Each row was made from one walk, in order. Every step used is in the known rows, and no mark comes twice. Write each row's walk.
(in the rows, 128 means zero)
Known rows
zute dabem bifiba zodi tosuba vabusus: [158 110 137 165 101 131 106 122 164 124 141 107 132  78 113 107 119 116
 106 131 100 125 161  63  92 110  86 162 127 114 149  75]
roval dabem fevuv: [170 122  83  99 117 178 140 141 112  86 119 136 135 112 155 118 104 127
 128 129 119 119 134  97  98 139 120 195 103 142 145 131]
vabusus tosuba: [130 134 112 122 114  97 132 132 118 135 139 133 134 119  98 111 136 115
 131 154 127 148 149 111 117 120 138 146 149 121 148 113]
roval dabem: [139 122 113 118 114 173 126 127 114  91 125 146 138 101 162 142 109 131
 136 129 118 126 133  97 105 134 132 148 120 129 144 142]
topu tosuba vabusus: [152 140  75 126 157 156 132 125 120 115  86 106 135  86 139 126 127  55
 142 131 124 116 133 108 145 109 126 145 129 122 109  86]
topu tosuba dabem roval: [113 116  46 115 145 139 138 145 104 147  64 118 123 100 154 101  88  56
 126 139 124 113 146  92 110 123 116 114 149 126 152  82]
roval dabem bifiba zodi tosuba vabusus: [172  90 118 136  93 164 119 126 149  74 134 138 136  76 166 141  88 115
 114 138 101 127 173  76  69 118  83 180  85 151 165  75]
zute dabem: [124 143 135 146 125 140 115 123 129 140 132 115 133 105 108 108 137 133
 128 122 116 125 124  84 129 127 136 130 162  91 127 144]
topu dabem: [129 136  67 129 136 152 132 128 128 135 124 117 138 117 145 114 129  72
 134 127 135 132 131 104 135 125 128 133 140 117 117 105]
fevuv dabem: [126 117 117 132 129 111 121 134 125  97 129 126 125 102 125 123 132 123
 126 120 120 124 125 156 162 112 137 124 122 116 173 137]
sope fevuv: [120 120  93 128 127 134 119 141 125 122 129 126 130 125 124 107 162 121
 130 125 139 113 131 134 107 138 125 158 112 136 129 149]
bifiba dabem zute: [144 126 156 153 109 117 123 142 125 109 144 122  91 117 167  58 141 145
 125 135 129 111 139 113 128 128 106 117 161 131 137 108]
sope fevuv dabem bifiba: [121 108  50 145 128 119 113 159 159  85 131 135 128  98 134 120 152  68
 117 122 132 100 140 165 132 127 117 161  80 127 183 150]
sope fevuv dabem tosuba: [126 113  98 156 132 117 106 159 113  92  97 132 127  92 104  72 160  89
 120 115 130 109 140 163 132 119 120 182  96 128 182 153]
bifiba zodi tosuba dabem fevuv sope: [156  90 151 115 115 123 138 146 124 153 110 140 110 104 144  78 106 149
  95 127 119 137 160 106  71 102  92 156 119 127 192  78]
vabusus tosuba zodi bifiba dabem: [139 157 156 131  88 104 132 143 132 140 163 143 107  91 112 109 140 142
  92 153 140 125 189  81  91  91 108 165 153 139 200  85]
bifiba dabem topu tosuba: [132 156  95 134 126 182 123 147 143 100 116 117 143 122 157  73 136  72
 132 145 136 114 151 111 146 121 106 169 127 142 135 100]
sope fevuv dabem: [117 107  82 132 128 117 112 148 121  91 130 124 126 101 121 100 167 117
 128 116 130 109 128 162 141 122 136 154 107 124 176 157]
bifiba dabem: [136 134 152 138 122 148 131 131 133 114 129 122 104 126 131 114 141 152
 134 132 128 115 131 116 143 121 119 134 133 122 148 125]
vabusus tosuba dabem bifiba: [130 119 100 131 112 111 138 144 149 152 129 144 116 104 146 143 100  46
 122 161 119 129 162  86  84 113 121 151 135 116 189  82]
dabem zute: [136 119 132 141 116  95 119 137 121 123 144 127 116 119 166  71 128 121
 120 132 128 125 138 124 114 135 114 111 156 138 119 113]
vabusus tosuba dabem zute: [134 111 135 129  98  76 129 144 103 151 141 131  99  98 170  65 116  88
 122 159 119 135 158  81  77 115 124 127 191 123 170  76]
zodi tosuba dabem topu: [107 135 157 112  88 142 116 133 131 142 125 139 137 132 178  94  86 106
 113 128 117 149 160  96  58 117  90 161 122 171 169  61]
vabusus tosuba dabem: [125 120 131 116 111 108 137 134 112 158 127 133 112 107 134 123 116  95
 132 154 117 138 150  84  92 108 138 142 162 114 180  91]
roval dabem fevuv sope: [167 135  96  99 137 168 134 150 111  84  95 170 138  82 153 109 111 121
 124 120 123 125 131 117 108 125 128 161  98 119 157 148]
tosuba zodi bifiba dabem: [136 152 172 139 102 133 129 138 142 133 151 137 101 101 143 126 132 155
  89 126 140 105 169  99 102 101  98 145 131 147 179 100]
tosuba dabem zute: [132 107 150 136 113 107 125 141 114 145 132 128  94 109 202  84 108 101
 120 133 119 115 138  97  87 124 114 109 169 130 149  90]
bifiba zodi tebob: [131  89 146 137 102 116 144 126 135 143 175 101 146 141 121 105 129 162
 106 132 145 134 142 124 125 129 108 141 152 105 146 127]
roval dabem tosuba vabusus: [170 132 145 136 129 174 116 133  98  69  78 149 130  62 150 125 104  87
 134 123 106 118 140  90 101 116 117 182 100 137 146 113]
tosuba vabusus: [151 134 140 122 140 129 124 123 121 108 111 122 120  98 135 138 130 111
 135 122 116 120 122 118 134 113 127 134 118 131 121 102]
zodi bifiba dabem: [128 133 147 140 112 144 135 136 150 118 137 127 113 130 123 117 147 180
 122 120 160 118 148 105 119 119  94 140 129 149 154 108]
dabem fevuv sope: [156 140 110 109 152 125 138 150 125 122  98 152 127 108 121  95 131 119
 115 118 133 127 126 148 130 119 123 142 106 119 141 134]

Write each row's walk
[134 104 126 171  91 128 111 128 171 144 157 115 142 108 104  97 117 134
  99 137 112 135 169  72  88 127  89 154 136 109 154 101] -> zute dabem bifiba zodi tosuba
[134 141 155 156 114  95 112 152 126 118 121 149 123  70 121 106 117 101
  72 113 130 114 176 141 109  91  99 165 108 146 213 109] -> fevuv dabem tosuba zodi bifiba
[145  87 117 154 118 122 126 140 173 121 158 124 127 124 135 137 127 108
 104 149 126 109 152 129 121 131 102 142 104 127 149 123] -> dabem bifiba zodi
[138 141  85 154 141 153 125 138 119 136  93 126 138 109 126  86 123  47
 125 127 135 131 143 106 125 123 114 161 130 121 124 101] -> topu dabem tosuba
[141 167 179 169 119 130 101 137 112 154 114 136 124  66 110  90 114  80
  87 126  96 111 155  81 102 106 126 165 153  93 158 131] -> zute dabem tosuba zodi
[113 117  97 105 112  82 132 145  94 146 100 137 111 102 119  96  95  99
 122 154 118 136 154  86  87 119 126 122 161 129 185  84] -> vabusus tosuba dabem roval
[161 103  70 148 115 143 124 126 165 120 134 111 135  91 149 114 111  56
 112 136 119 132 170  82  98 109  77 166 105 139 138  38] -> topu dabem bifiba zodi tosuba vabusus
[143 121  83 131 114 176 127 139 151  86 126 156 143  99 174 163  94  83
 126 135 120 118 147 100  96 139 117 155  95 131 153 134] -> roval dabem bifiba
[160 139 159 147 144 130 117 132 113 108  80 131 119  88 117 110 124  86
 127 120 116 119 133 119 124 111 113 162 108 136 129 100] -> dabem tosuba vabusus
[129 115  85 146 129 114 123 147 163  92 132 137 127 101 138 141 117  76
 115 126 120 113 137 159 153 117 119 131  95 119 181 129] -> fevuv dabem bifiba
[167 170  88 124 143 157 145 163 138 135  95 146 118  69 141  81 135  89
  83 125 153 102 179 108 114  89  92 170 120 129 179  89] -> topu tosuba zodi bifiba dabem fevuv sope
[156 149  51 112 160 149 140 150 127 130  93 140 138  98 139  81 133  62
 121 118 139 131 128 124 137 116 123 147 118 108 130 110] -> topu dabem fevuv sope
[132 145  57 112 117 206 118 142 125  77 112 140 178  98 187 102 104  52
 134 143 126 126 152  94 110 135 119 183 113 148 133 117] -> roval dabem topu tosuba
[157 145 129 123 136 141 144 160 148 114 107 150 112 109 118  83 152 171
 108 111 165 118 147 124 119 109  90 153 108 141 166 114] -> zodi bifiba dabem fevuv sope
[146 149 154 137  93 158 131 137  96 123 125 154 152  79 162 110  72  85
  86 124 120 128 170  90  73 115 111 190 134 113 184 125] -> roval dabem tosuba zodi tebob
[143 131 131 102 126 132 140 145 116 157  81 155 114 105 149  88  91 120
 110 113 122 146 151 108  68 103 100 150 118 135 181  75] -> zodi tosuba dabem fevuv sope
[113 138 102 135 124 114 109 135 111 129 104 119 133  98  93  82 117 137
 118 124 114 123 127  86 124 139 126 107 160 106 131 138] -> zute dabem roval
[136  70 172 146  80  94 120 134 119 155 155 115  97 115 185  54 103 150
 101 142 114 134 171  83  54 119  83 126 170 146 169  57] -> bifiba zodi tosuba dabem zute
[133  91 148 137  95 116 124 121 133 138 151 116 131 135 112  97 122 177
 109 138 122 146 162 113  94 123  96 144 130 145 147  95] -> bifiba zodi tosuba
[131 177 166 122  75 110 116 153 143 119 175 152 129  99 135  83 136 118
  83 158 139 126 196  86  83  97  94 189 136 169 201  78] -> vabusus tosuba zodi bifiba dabem topu
[118 132  34 119 136 127 126 140 112 124  96 121 138 111 131  89 110  78
 124 130 133 129 135 107 130 136 115 113 139 132 122 100] -> topu dabem roval
[133 149 154 171 129 140 108 136 120 140 100 124 134  93  89  79 131 108
 120 120 116 124 136  85 121 124 123 158 151  94 134 139] -> zute dabem tosuba
[135  77 106 156  97 100 118 138 169 101 154 125 131 108 123 112 113 125
  96 134 115 133 170 145 120 111  87 149  96 136 200  96] -> fevuv dabem bifiba zodi tosuba
[134  67  70 158 118 111 110 160 167  82 161 120 124  98 128 109 166  95
 105 137 129  90 150 163 134 125 110 167  81 122 195 151] -> sope fevuv dabem bifiba zodi
[127 148 148 127 109 113 125 134 139 147 151 142 125 103 143 141 119 131
  83 122 140 119 166 112  86 108 104 142 125 152 160 103] -> tosuba zodi bifiba
[117 133 127 124 116 117 105 147 137  76 144 135 147 108 148  94 130 100
 116 127 120 126 132 162 153 116 123 149 104 145 175 130] -> fevuv dabem topu
[167 170 139 113 112  99 141 164 129 135 132 166 106  71 107  77 144 133
  79 142 144 124 189 100  92  84 103 178 131 131 213  92] -> vabusus tosuba zodi bifiba dabem fevuv sope
[128 155 122 119  89  76 125 154 114 129 135 145 107  86  99  83 121 146
  82 153 138 122 193  82  87 104  97 143 150 155 204  80] -> vabusus tosuba zodi bifiba dabem roval
[127 114 117 137 125 141 134 141 158 146 119 139 110 115 177 161  93  59
 118 134 121 110 142 104  93 122 111 132 113 123 169  97] -> tosuba dabem bifiba
[137 137 165 163 116 145 129 146 141 120 106 135 112 121 105  89 143 156
 113 119 160 118 162 107 108 116  81 168 118 153 162 105] -> zodi bifiba dabem tosuba
[124 110 152 134  90 103 125 132 112 157 127 131 103 117 192  63  89 123
 115 128 117 144 161  85  52 120  91 119 168 153 157  55] -> zodi tosuba dabem zute
[130  75 134 145  99 129 149 140 165 160 166 113 127 128 169 138  94  94
  96 138 137 115 155 100  89 123  90 145 137 101 186  95] -> tosuba dabem bifiba zodi tebob
[138 154 137 120 104  86 126 132 110 149 152 145 123  90 118 120 119  89
  98 158 108 135 169 104 101 101 142 153 152 119 174 105] -> vabusus tosuba zodi
[105 104  48 119 129  90 106 159 105  80 103 127 125  96 107  74 147 121
 118 118 130 107 132 165 137 133 123 131 105 139 179 150] -> sope fevuv dabem roval
[137 125 151 153 100 113 126 147 143 114 152 125 101 121 159  60 150 173
 113 125 161 114 158 102 103 125  81 124 158 159 143  94] -> zodi bifiba dabem zute
[131  75 102 155 104 100 137 144 171 108 178 111 146 115 130 118 118 111
  94 129 138 120 151 154 150 118 100 144 119  96 199 127] -> fevuv dabem bifiba zodi tebob
[127 180 117 128 100 168 135 144 136 132 148 117 153 107 175  72 107  52
  90 143 137 115 175 101 123 105  98 183 152 123 166  88] -> bifiba dabem topu tosuba zodi tebob
[147 127 131 143 118 172 120 137 105  90  93 155 139  93 142 114 101 104
 129 128 119 126 146  99  95 132 119 176 108 133 152 139] -> roval dabem tosuba
[117 160 145 137 110 148  98 137 140 119 144 124 155 110 129  80 134 109
 118 129 116 127 130  90 121 131 123 153 145 120 128 136] -> zute dabem topu
[129 119  50 142 143 167 142 145 157 152  92 125 127 104 181 148  93   4
 127 142 127 107 155  94 105 118 110 143 124 113 155  80] -> topu tosuba dabem bifiba
